(in the rows, 128 means zero)
Known rows, with every step that occurs:
k t: [169 126 112 119 123 109 125 131 153 166 234 116 104 153 162 129 136 120
 131 146  79 151 142 139 115 121 165 123 128 126 135 133]
h k t n e r: [172 132  97 149 157 136 145 147 155 144 143 149 108 146  90 143 129 196
 133  96 128 135 119 132 123 127 160 124 121 102 146 148]
t n e: [193 134  97 110 125 133 108 118 114 120 133 150 104 151 118 131 115 142
 129 146 137 164 109 155 111 119 128 100 111 103 126 135]
q e k: [ 82 153 135  69 126 129  99 100 157 101  72  96 153 157 163 115 125 120
 139 112  47 170 164 129 118 142 140 169 115  92 117 119]
r t n: [198 138 121 125 135 115  95  88 129 152 117 117 111 110 107 136 105 131
 128 144 170 168  98 102 110 113 148 101 126 110 138 117]
l q e k: [ 95 154 141  73 127 149 106  75 172 108  23  99 155 162 162 110 121 123
 137 126  31 174 164 128 138 151 140 163 118  82 105 115]
t n e k h s: [147 136  93 159 126 129 108 101 121 118 157 123 125 173 139 133 134 170
 133  58 147 114 118 184 122 120 146 109 108 105 137 118]
h k: [ 98 143 104 138 137 143 113 148  90  90 189  98 131 132 141  99 116 140
 137  87 175 166 161 160 118 124 111 128 118 105 126 146]
e q l u: [ 82  80 100  55  65 138 111 107  97 160 148 137  60 139 127  96 127 138
 132 123  71 163 127  96 115 137 112 128 117 108 104 166]
s h k: [112 144 101 115 129 137 101 145 111  90 160 124 130 116 133 116 117 130
 131  63 188 160 154 165 121 132  99 147 114  88 151 147]
k t r e q: [102 127 128 120 127 100 119 112 116 198 173  92  85 125 172 149 128 167
 135 150  73 119 139 119 112 146 160 147 120 119 145 135]
t k h: [132 127 108 141 136 136 115 150 149  61 140 132 121 127 140 106 116 164
 137  79 171 154 138 162  89 116 132 146 115  91 146 140]
l q e: [ 83 147 132  85 113 160 116  84 150 107  83  94 149 139 149  94 122 100
 127 140  62 185 147 136 149 134 128 131 124 111  89 132]
e r t k: [201 147 122 118 170 108 131 115 204  64 132 101 105 109  80 118  99 194
 133  96  93 152 110  88  84 118 149 163 132  65 163 136]
k t n e: [227 132  99 121 123 123 115 133 134 143 162 160 101 164 136 146 129 144
 129 151 118 155 117 156 107 122 152  92 115 116 133 132]
r t: [143 144 119 114 149 107 108 117 151 128 165  67 110 116 131 117 104 127
 135 129 121 150 117  96 114 103 129 131 124  80 147 126]
s h k t n: [210 135 108 139 116 125 100 123 123 156 151 172 119 130 133 152 133 133
 126 112 186 162 134 152 110 138 161 104 124 135 144 129]
t r: [ 95 172 120 112 139 108 131  66 153 117  85 115 114 129 135 128 104 121
 138 109 103 168 126 127 111 109 131 147 121 119 139 134]
q l u: [ 69  99  92  56  81 134 116  98 117 120 157 145  86 140 131 103 125 130
 131 105  81 165 122  97 120 125 109 130 121  99 102 163]
q e k t: [145 146 133  93 121 112 112 123 182 144 138 113 140 170 183 136 143 122
 138 128  28 154 169 130 110 143 177 151 122 115 129 118]
e n: [140 130 108 112 135 120 117 111  72  90 111 101 105 119 150  97 119 126
 136  99  97 116 104 146 127 106 148 139 127  83 131 138]
k t r: [131 170 122 126 134  96 141  83 179 146 125 126 110 143 153 146 122 121
 138 120  76 156 133 126 104 113 161 139 126 137 146 131]
l q e n: [109 145 125 100 122 148 118  90  96  72  28  99 135 123 158  86 125 113
 134 104  58 130 115 143 149 121 148 136 127  86 103 134]
q e: [ 72 146 125  80 111 135 106 114 133  97 142  90 145 134 144 102 124  95
 132 120  85 179 146 138 124 123 127 138 120 121 105 137]
n e r t k: [215 148 115 118 172 111 133 130 206  53 127 107 102 122  80 123  99 204
 135  97  85 145 109  95  81 118 143 156 126  56 167 140]
t k: [192 140 116  98 137 120 116 110 155  51 169 124 107 132 115 103 106 159
 130 121  96 178 135 141  81 127 136 148 127  94 136 139]
r e n: [ 96 132 107 113 151 105 115 117  59  85 150  83 121 102 178 121 127 160
 133  96 100  80 102 134 134 118 154 151 129  66 133 139]
e n t k h: [135 107 110 139 130 128 127 151  99  58 101 142 110 111 196 104 116 167
 145  92 133 111 131 149  77 109 143 150 118 105 171 141]
l u: [126 113  98  93  86 127 129  85 143 145 170 137  95 139 139  94 130 134
 134 103  87 157 128 131 115 123 114 127 125 109 108 142]
q l: [ 48 110 103  54 124 133  99 123  85  95 175 101 101 136 127 117 109 114
 128 138 105 180 125  95 130 117 120 137 117  94 117 162]
q e n t k: [165 126 126  85 122 117 126 112  97  28 100 128 112 110 189  97 113 147
 141 132  31 130 131 122  68 124 147 156 130 119 157 138]
h k t n e q: [209 109 109 138 102 142 105 164  90 183 152 136  73 155 137 124 127 163
 135 151 133 151 144 162 100 147 146  96 107 124 135 138]
r t k h s: [163 142  99 167 136 116 116 112 149  72 213  91 117 138 121 114 123 173
 130  48 146 118 112 160 102 106 143 116 121  99 150 127]
s h k t: [161 139 105 133 123 119 114 161 145 137 210 137 121 138 161 135 139 128
 131  89 142 143 161 160 114 135 145 134 122 111 154 141]

Rows:
[ 85 101 113  97 137 102 130 113  32 115 166  99 105  94 247 122 121 146
 141 155  49  73 118 110 108 115 146 151 130 111 167 137]  r e n t
[100 107 110 139 143 119 126 154  92  52 129 131 120 100 212 119 122 185
 143  89 135  89 131 142  81 117 146 157 119  94 173 140]  r e n t k h
[182 115 120  87 129 114 128 109 121  68 173 131  97 120 178 106 104 155
 137 163  55 158 140 119  63 125 135 150 129 125 164 139]  n t k
[ 79 128 127 111 130 107 114 102 100 178 148  82  88 114 159 138 117 166
 134 146  90 126 134 118 116 143 140 153 117 108 140 138]  t r e q
[103 157 115 129 157  87 131 101  96  96 107 103 122 108 189 146 131 162
 138  84  72  72 104 125 124 117 177 155 130  86 148 135]  k t r e n
[224 139  93 129 120 128 106 149 132 122 142 176 112 152 132 152 130 148
 128 112 159 149 129 167 106 133 138 102 110 104 149 137]  s h k t n e
[110 127  91 161 123 128 118 109 111 121 242  91 118 150 140 111 133 146
 129  59 151 120 117 181 132 103 134 108 117 119 131 132]  k h s
[195 141 131 108 114 121  98  94 153 164  95 153 135 156 151 150 137 128
 131 143  93 168 140 131 108 143 186 119 124 138 123 111]  q e k t n
[128 128  97 112 162 131 150 133 164 131 158 114 101 144  92 125 118 181
 134 107  82 138 109 125 133 115 132 152 120  75 144 154]  n e r
[108 118 117 128 121 135 122 152 104  39  78 136 128 110 199 101 123 151
 146  84 118 118 136 148  77 113 143 152 117 113 160 140]  q e n t k h
[183 135 120 133 156 118 115  86 154 164 101 116 107 105  80 143 107 162
 129 127 156 154  86  83 120 113 160 118 130 105 148 124]  e r t n
[194 116 118  96 131 111 130 111  90  43 120 134  93 111 185 100 107 161
 141 140  45 126 123 123  66 119 148 153 131 110 168 139]  e n t k
[ 98 101 121 101 124 117 103 131  80 186 212  75  85 119 162 123 124 165
 130 164  93 126 137 128 123 147 139 146 119  98 132 140]  r e q
[135 136 110 144 145 132 100 148 155 113  41 131 132 151 156 140 118 167
 145  81 174 130 135 142 105 119 137 135 100  65 157 118]  r t n e k h
[147 118  97 154 123 121 127 108 111  85 229 112 109 140 166 111 126 168
 132  77 117 114 124 167  94 109 141 120 121 132 156 132]  n t k h s
[153 119  95 160 125 120 129 107  87  63 190 114 106 133 173 105 129 172
 135  60 110  88 109 171  96 105 151 122 124 121 159 133]  e n t k h s
[  4  96 119  54 116 116 108 117  46 148 146  97  75 112 184 143 109 150
 134 172  60 133 133  66 113 138 131 155 114 118 146 163]  n t r e q l
[186 126 100 128 154 126 146 125 169 163 146 149  98 148  91 149 128 186
 130 121  96 138 101 123 126 122 166 127 124 103 145 145]  k t n e r
[127 101 113  95 124 114 131 108  40 119 132 112  91 107 225 102 116 121
 144 158  49 103 118 119 101 105 142 142 129 128 164 137]  e n t
[ 67 173 113 128 155  89 123 113 148 118 167 119 140 109 183 176 131 164
 132  77 127 107 144 125 119 139 149 163 123  96 162 138]  s h k t r e
[148 136 114 150 148 125 111 156 169  61 122 111 122 116 135 113 109 167
 139  74 180 143 130 133  83 109 134 144 115  76 160 132]  r t k h
[185 143 114  92 138 127 100 102 141 116  63 143 121 172 140 139 116 157
 138 132  90 158 136 144 109 139 139 139 108  77 135 117]  t n e k
[ 60 137 121  98 145 136 139 113 171 128 129  94 133 124  96 114 126 149
 132  97  70 158 122 109 140 123 146 164 128 106 123 148]  q e r
[102 144 119  94 119 129 110 115  84  66  76  95 134 118 157  91 127 111
 137  89  73 127 112 145 127 113 147 142 124  95 115 138]  q e n
[130 140 119 125 173 109 133 115 182 148 147  68 106 107  94 126 106 165
 135 108 105 136 102  73 125 104 145 151 129  70 159 135]  e r t
[125  82  94  64  62 144 107 107  93 156 114 164  57 147 118 111 126 152
 130 130  89 165 114 104 110 141 114 108 111 109 104 163]  t n e q l u
[200 135 111 151 120 130 107 127 112 158 171 152 120 138 140 139 132 140
 129 126 175 165 137 149 108 132 168  92 126 147 129 128]  h k t n
[192 133 123 120 134 105 101  96 138 174 142 147 126 146 164 169 137 159
 129 149 110 140 132 122 113 147 190 124 127 118 136 111]  r e k t n
[ 64  87 112  54 103 140  92 136  62 146 164  95  68 135 124 110 110 126
 129 162  92 175 130  97 124 132 124 136 112 105 120 165]  e q l
[171 146 133 126 146 139 117  70 172 153  42 117 128 109  85 134 109 152
 126 134 131 163  94  81 137 124 162 116 131 105 128 122]  l q e r t n
[126 130 106 137 135 142 103 144 141 115  53 148 133 159 161 136 123 162
 143  88 168 139 141 164 111 125 136 137 100  78 145 123]  t n e k h
[150 136 106 158 164 129 129 170 192  58 105 122 116 122 111 123 111 202
 141  58 163 126 117 129  87 108 136 151 113  59 169 142]  n e r t k h
[132 178 131 117 143  93 134  72 194 145  72 131 119 158 170 156 122 133
 144 109  51 150 146 120 102 126 169 160 122 118 152 119]  e k t r
[192 138 114 106 135 109 120 140 177 146 159 128 113 187 179 145 137 149
 139 136  37 136 157 144 106 136 166 142 116  89 145 122]  n e k t
[ 11 109 117  62 121 120  99 117  69 135 144  90  83 121 144 142 110 151
 130 148  86 147 126  79 124 140 132 154 113  98 129 164]  t r e q l
[220 130 124 119 123 115 102  92 147 179 120 157 117 156 149 153 132 138
 131 152 110 164 134 131 107 138 186 116 126 129 134 110]  e k t n
[123 179 116 140 134 104 131 105 173 121 103 144 124 131 152 153 124 128
 138  73 127 149 149 141 104 125 143 149 120 125 161 138]  s h k t r
[115 142 121 149 154 132 124 156 197  58  85 109 139 111 114 116 116 181
 140  52 156 139 127 118  90 114 144 158 118  77 157 138]  q e r t k h
[ 81 147 123 101 133 102 145  64 119 134  93 123 102 118 195 133 102 116
 145 153  59 150 133 106  92 106 129 150 124 152 166 135]  n t r
[ 61 159 103 159 146 108 119  81 137 109 163  91 141 151 170 146 133 178
 135  37 123  93 127 160 129 121 150 144 114  98 145 119]  t r e k h s
